Known rows, with every way that one mark hangs from another
j613[j145[j231 j473]]: -2.28	-3.19	+0.52	-0.10	+0.03	-0.58	+1.57	-2.08	+0.66	+3.03	-0.83	-0.06	-1.31	-2.65	+0.92	+0.52	+1.30	-0.27	+1.69	-0.01	+1.16	+0.73	-2.69	-1.98	-0.81
j145[j159 j231 j476]: -3.01	-2.31	+0.08	-1.44	+0.01	+0.02	+2.39	-2.65	-1.19	+3.67	-0.19	+0.57	-1.20	-3.46	+0.13	+0.36	+2.60	-0.32	+3.94	-0.02	+0.65	-0.62	-1.68	-0.57	+1.79
j811[j832]: -0.25	-0.64	+0.63	+0.95	+1.99	+1.32	+1.12	-2.49	+1.09	+1.79	-1.47	-0.37	-0.59	-0.88	-0.44	+0.97	+2.79	+1.08	+1.79	-1.16	-1.16	+0.07	-2.43	-0.19	+0.78
j613[j145[j159 j476 j969[j832]]]: -5.04	-4.01	+0.43	-1.34	+0.19	-0.49	+2.66	-1.70	+1.34	+3.41	-1.74	+1.91	-1.37	-4.38	-1.40	+0.38	+3.79	-1.07	+3.13	-0.72	-0.07	+0.53	-3.30	-0.51	-0.34
j145[j476 j613 j811 j969]: -1.41	-2.74	+1.04	-1.26	+0.04	+1.72	+2.83	-4.05	-0.21	+4.47	-0.12	+1.77	-1.56	-2.73	-2.20	-0.66	+2.45	+1.48	+4.52	+0.18	-1.54	-0.64	-1.17	-1.60	-0.36
j159[j145]: -1.67	-2.58	+0.19	+0.36	+1.20	+0.22	+1.96	-2.40	+0.35	+2.48	-0.95	-0.36	-0.90	-2.71	-0.11	+1.73	+1.08	-0.23	+0.68	-1.25	+0.11	+0.18	-1.91	-0.79	+0.12
j811[j832[j969]]: -1.06	-0.84	+1.17	+1.05	+1.86	+1.78	+0.70	-2.84	+1.80	+1.49	-1.39	+0.60	-0.65	-1.10	-0.68	+0.70	+2.61	+1.10	+2.38	-1.65	-1.12	+1.00	-2.51	-0.26	+0.82
j159[j145[j473 j613 j969[j832[j811]]]]: -1.91	-3.14	+1.24	-0.82	+1.73	+1.10	+2.05	-2.84	+0.81	+4.05	-0.95	+0.22	-0.57	-3.91	-2.03	+0.60	+1.76	+0.37	+3.63	-0.19	+0.70	+1.61	-1.94	-0.39	-0.61
j476[j145[j159 j231 j613 j811[j832] j969]]: -2.38	-3.19	+1.72	-1.19	+0.96	+0.36	+3.16	-1.91	+0.65	+6.03	-0.35	+0.63	-1.40	-2.01	-1.13	-1.31	+3.28	+0.60	+4.66	-0.33	+0.49	-0.72	-2.06	-0.86	-0.19
j159[j145[j231 j473 j476 j613 j811[j832]]]: -1.45	-2.31	+1.98	-1.15	+1.15	-1.01	+2.63	-2.83	-0.78	+5.02	+0.46	+0.01	-0.65	-3.37	-1.15	+0.61	+1.80	+0.43	+5.23	+0.46	+0.69	+0.90	+0.19	-1.36	-0.54
j145[j159 j231 j473 j613 j969[j832]]: -3.12	-2.83	+1.86	-2.33	+0.86	+2.63	+2.47	-2.30	+0.34	+4.90	-1.01	+0.47	-0.80	-4.15	-2.76	-1.50	+3.32	+1.19	+6.27	+0.95	+1.68	+0.43	-3.19	+0.44	+0.52
j476[j145[j613 j969]]: -1.97	-3.15	+1.12	-0.11	+0.55	+1.72	+2.05	-2.23	+1.16	+4.07	-0.93	+0.45	-1.43	-1.77	-0.45	-1.00	+1.47	+0.38	+1.89	-1.45	+0.06	-0.64	-2.39	-0.83	+0.14
j473[j145[j231 j476 j811 j969[j832]]]: -2.68	-4.04	+0.97	-0.68	+0.53	-0.68	+2.24	-0.18	+0.94	+4.65	+0.11	+1.87	-1.77	-2.96	-0.20	-0.09	+2.07	+0.07	+4.02	-0.12	+0.54	+0.90	-1.18	-2.21	-0.38
j613[j145[j159 j473 j969]]: -3.61	-3.82	+0.71	-1.41	+0.25	+0.60	+2.35	-2.08	+1.59	+3.28	-1.34	+0.83	-1.26	-3.39	-0.94	+0.40	+2.74	-0.21	+2.60	-0.11	+0.93	+0.88	-3.78	-0.84	-1.04
j613[j145[j231 j473 j811 j969]]: -2.31	-4.14	+0.66	-0.50	+0.23	-0.66	+2.39	-1.89	+1.16	+4.12	-0.22	+0.95	-1.53	-2.71	-0.09	+0.09	+2.06	+0.20	+3.22	+0.93	+0.36	+1.09	-2.48	-2.70	-1.82
j473[j145[j159 j231 j476 j811[j832] j969]]: -2.98	-3.55	+1.63	-1.43	+0.52	-0.70	+2.63	-0.30	+0.71	+5.26	+0.14	+1.68	-1.72	-2.75	-0.73	+0.08	+3.11	+0.30	+5.03	-0.15	+0.91	+0.47	-1.35	-1.75	-0.12
j866[j473[j145[j476 j613 j811]]]: -0.16	-2.11	+1.47	-1.09	+0.08	+2.11	+1.71	-2.25	-0.48	+3.53	-0.70	+0.35	-1.21	-1.86	+0.86	-0.33	+0.92	+1.78	+2.25	+0.49	+0.58	+0.08	-1.65	-1.55	-0.79
j473[j145[j231 j811]]: -0.95	-3.14	+0.60	-0.03	+0.29	-0.17	+1.81	-1.08	+0.38	+4.01	-0.11	+0.19	-1.92	-1.40	+1.20	+0.52	+0.85	+0.53	+1.58	-0.49	+1.28	-0.10	-1.85	-2.49	-0.57
j613[j145[j476 j811 j969]]: -3.08	-4.07	+0.28	-0.53	-0.07	-0.91	+2.66	-2.41	+1.05	+3.60	-0.70	+1.89	-1.73	-3.07	-0.54	+0.52	+2.63	-0.35	+2.58	-0.18	-0.99	+0.46	-2.18	-2.31	-1.39
j613[j145[j159 j473 j811]]: -2.53	-3.31	+0.16	-1.92	+0.40	-0.20	+2.86	-3.09	+0.75	+3.61	-0.98	+0.17	-1.24	-2.83	-0.32	+0.80	+2.55	-0.09	+2.31	+0.35	+1.03	+0.50	-3.43	-1.09	-1.69
j476[j145[j159 j969]]: -2.96	-3.59	+0.35	-0.91	+0.96	+1.18	+2.63	-1.65	+1.44	+3.93	-0.84	+0.68	-1.23	-2.18	-0.28	-0.43	+2.47	-0.27	+2.25	-1.13	+0.37	-0.18	-2.93	-0.23	+0.40
j613[j145[j811]]: -1.85	-3.23	-0.24	-0.06	+0.18	-0.54	+2.32	-2.93	+0.83	+2.96	-1.27	+0.39	-1.65	-2.09	+0.36	+1.01	+1.96	-0.08	+0.55	-0.52	-0.31	-0.17	-3.08	-2.03	-1.54
j145[j159 j231 j476 j613 j811[j832]]: -1.96	-1.46	+1.69	-2.16	+0.34	-0.09	+3.22	-3.78	-1.68	+5.73	-0.14	+0.53	-1.20	-2.97	-1.80	-0.47	+3.93	+1.07	+6.38	+0.52	+0.21	-1.25	-1.00	-0.66	+0.58

Rows
-3.74	-3.20	+0.49	-1.99	-0.05	-0.45	+2.36	-2.75	+0.45	+3.20	-1.00	+0.66	-1.08	-3.75	-0.21	+0.78	+2.46	-0.86	+2.79	-0.21	+1.19	+0.76	-2.75	-0.66	-0.56 : j613[j145[j159 j473 j476]]
-2.92	-3.29	+1.15	-1.22	+0.49	+1.83	+2.65	-2.34	+0.94	+4.55	-1.14	+0.47	-1.39	-2.33	-1.01	-1.01	+2.33	+0.19	+2.59	-1.36	+0.69	-0.93	-2.98	-0.04	+0.33 : j476[j145[j159 j613 j969]]
-3.34	-3.80	+0.62	-3.27	+1.44	+0.02	+3.63	-2.02	+0.19	+5.41	+0.79	+1.98	-0.62	-4.58	-2.11	-0.79	+4.13	+0.34	+8.22	+2.52	+0.44	+1.88	-1.31	-0.63	-0.16 : j145[j159 j231 j473 j476 j811 j969[j832]]
-1.46	-2.54	+1.48	+0.52	-0.17	+2.32	+1.58	-2.59	-0.01	+3.95	-0.89	+0.53	-1.67	-2.32	-1.14	-1.00	+1.61	+1.51	+3.10	-0.39	-0.17	-1.09	-2.41	-1.65	+0.75 : j145[j231 j613 j969]
-2.26	-3.31	+0.25	-1.35	+0.19	-1.00	+2.43	-3.10	+0.51	+3.38	-0.31	+0.83	-1.22	-2.94	+0.16	+0.73	+1.85	-0.32	+2.66	+0.39	+0.22	+1.07	-1.84	-1.96	-1.60 : j613[j145[j473 j476 j811]]
-3.90	-4.39	+0.85	-2.10	-0.10	-1.26	+3.17	-2.05	+0.50	+4.91	+0.05	+1.60	-1.44	-4.00	-0.76	+0.03	+3.10	-0.44	+5.06	+1.14	+0.79	+1.07	-2.09	-2.01	-1.32 : j613[j145[j159 j231 j473 j476 j811 j969]]
-1.40	-3.63	+0.68	-0.29	+0.55	+0.89	+2.03	-1.02	+1.53	+3.75	-0.43	+1.06	-1.90	-1.58	-0.13	+0.44	+1.40	+0.81	+1.74	-0.72	+0.38	+0.31	-2.35	-2.09	-0.93 : j473[j145[j811 j969]]
-1.72	-2.23	+2.03	-1.39	+1.36	-0.08	+2.48	-3.50	+0.05	+4.23	+0.06	+0.49	-0.55	-3.32	-1.71	+0.80	+1.83	+0.52	+4.78	-0.22	+0.30	+1.42	-0.24	-0.80	-0.78 : j159[j145[j473 j476 j613 j811[j832[j969]]]]
-2.00	-3.28	+1.93	+0.10	-0.38	+1.31	+1.34	-0.76	+0.71	+4.32	-0.78	+0.63	-2.08	-2.14	-0.18	-0.41	+0.92	+0.86	+2.18	-1.26	+1.46	-0.49	-2.30	-2.03	+0.09 : j473[j145[j231 j613 j969]]
-2.58	-3.19	+1.88	-3.49	-0.01	+1.21	+3.54	-3.57	-1.02	+6.34	+0.88	+1.40	-1.17	-4.03	-2.49	-1.40	+3.13	+1.32	+8.10	+2.06	+1.00	+0.29	-1.08	-1.14	-0.23 : j145[j159 j231 j473 j476 j613 j811 j969]
-2.01	-2.74	+2.13	-1.29	-0.18	+1.71	+1.76	-2.83	-0.50	+4.58	+0.48	+1.11	-1.09	-3.54	-1.37	-1.33	+1.48	+1.17	+6.14	+0.89	+0.57	+0.68	-0.65	-1.55	+0.66 : j145[j231 j473 j476 j613 j969]
-0.15	-1.98	+1.26	-0.73	+0.80	+1.44	+1.62	-1.49	+0.07	+3.15	-0.58	+0.46	-0.93	-1.60	+1.07	+0.11	+1.51	+1.60	+2.51	+0.62	+0.15	+0.79	-1.48	-1.48	-0.72 : j866[j473[j145[j476 j811[j832]]]]
-0.30	-1.85	+1.65	-0.18	+1.22	+2.30	+2.41	-3.48	+0.89	+4.22	-0.96	+0.81	-1.26	-1.35	-2.67	-0.55	+3.28	+2.38	+3.99	-0.12	-1.66	-0.62	-2.29	-1.11	-0.73 : j145[j613 j811[j832] j969]
-2.07	-2.95	+1.40	-1.22	+0.45	+1.65	+1.82	-0.47	+0.18	+3.66	-0.84	+1.06	-1.05	-3.02	+0.49	-0.52	+2.06	+1.03	+3.57	+0.76	+0.95	+0.86	-2.20	-0.96	+0.08 : j866[j473[j145[j159 j231 j476 j969[j832]]]]
-0.28	-1.49	+1.43	-0.60	+0.21	+2.22	+1.26	-3.56	-0.78	+3.66	-0.33	-1.01	-0.97	-2.12	-0.07	-0.65	+0.54	+1.51	+3.27	+0.42	+1.54	-0.21	-1.90	-1.14	+0.46 : j145[j231 j473 j613]
-1.20	-2.30	+2.10	-0.59	+1.40	-0.09	+2.25	-2.92	+0.01	+4.58	+0.01	-0.19	-0.72	-2.79	-1.14	+0.54	+1.49	+0.86	+4.40	+0.04	+0.96	+1.11	-0.82	-1.32	-0.82 : j159[j145[j231 j473 j613 j811[j832[j969]]]]
-0.11	-2.60	+1.33	-1.56	+0.84	+3.08	+2.50	-4.06	+0.60	+4.29	-0.10	+0.48	-1.06	-2.02	-2.22	-0.86	+1.79	+2.35	+4.42	+1.12	-0.21	+0.38	-2.21	-1.28	-1.31 : j145[j473 j613 j811 j969]
-4.69	-4.14	+0.73	-0.91	-0.57	-1.07	+2.54	-1.55	+0.55	+4.05	-0.95	+1.69	-1.74	-4.02	-0.45	+0.25	+3.09	-0.92	+3.44	-0.35	+0.39	+0.11	-2.65	-1.64	-0.12 : j613[j145[j159 j231 j476 j969]]
-1.85	-2.62	+1.21	-1.97	+1.20	+2.18	+1.69	-3.92	+0.39	+4.20	-0.55	+1.41	-0.52	-4.12	-2.49	-0.77	+2.52	+0.93	+6.08	+0.73	-0.01	+1.94	-1.45	-0.29	+0.13 : j145[j473 j476 j613 j969[j832[j811]]]
-0.13	-1.90	+2.13	-0.33	+0.37	+2.11	+1.30	-1.74	+0.03	+3.69	-0.77	+0.32	-1.22	-1.42	+0.85	-0.59	+1.14	+2.17	+2.80	+0.39	+0.84	+0.50	-1.94	-1.76	-0.76 : j866[j473[j145[j231 j613 j811[j832[j969]]]]]
-3.37	-3.37	+1.08	-1.36	+1.00	+1.69	+2.75	-1.96	+1.25	+4.56	-1.50	+0.65	-1.20	-2.86	-1.49	-1.15	+2.94	-0.04	+3.00	-1.32	+0.63	-0.56	-3.20	+0.49	+0.36 : j476[j145[j159 j613 j969[j832]]]
-0.42	-2.31	+0.81	-1.30	+0.54	+2.20	+1.99	-1.74	+0.01	+3.23	-0.96	+0.05	-1.12	-1.70	+1.03	+0.13	+1.47	+1.63	+1.75	+0.65	+0.97	+0.22	-2.74	-1.04	-0.80 : j866[j473[j145[j159 j811]]]
-1.16	-3.02	+0.80	-0.12	+0.94	+1.73	+1.49	-1.71	+0.90	+3.25	+0.27	+0.46	-0.91	-2.35	-0.20	-0.42	+1.37	+1.10	+4.10	+1.06	+0.39	+1.36	-1.98	-1.66	+0.31 : j145[j231 j473 j969]
-2.32	-3.46	+1.58	-0.72	+1.09	+1.10	+2.06	-1.46	+1.14	+4.83	-0.38	+0.36	-0.95	-2.65	-0.51	-1.65	+1.69	+0.27	+4.06	-0.20	+1.14	+0.66	-1.90	-0.72	+0.04 : j476[j145[j231 j473 j613 j969[j832]]]
-3.07	-2.84	+1.53	-0.43	+0.17	+1.10	+1.97	-2.15	-0.19	+4.34	-0.74	+1.72	-1.31	-4.07	-1.92	-1.27	+2.71	+0.57	+5.31	-0.12	-0.55	-0.20	-1.31	-0.98	+1.17 : j145[j231 j476 j613 j969[j832]]
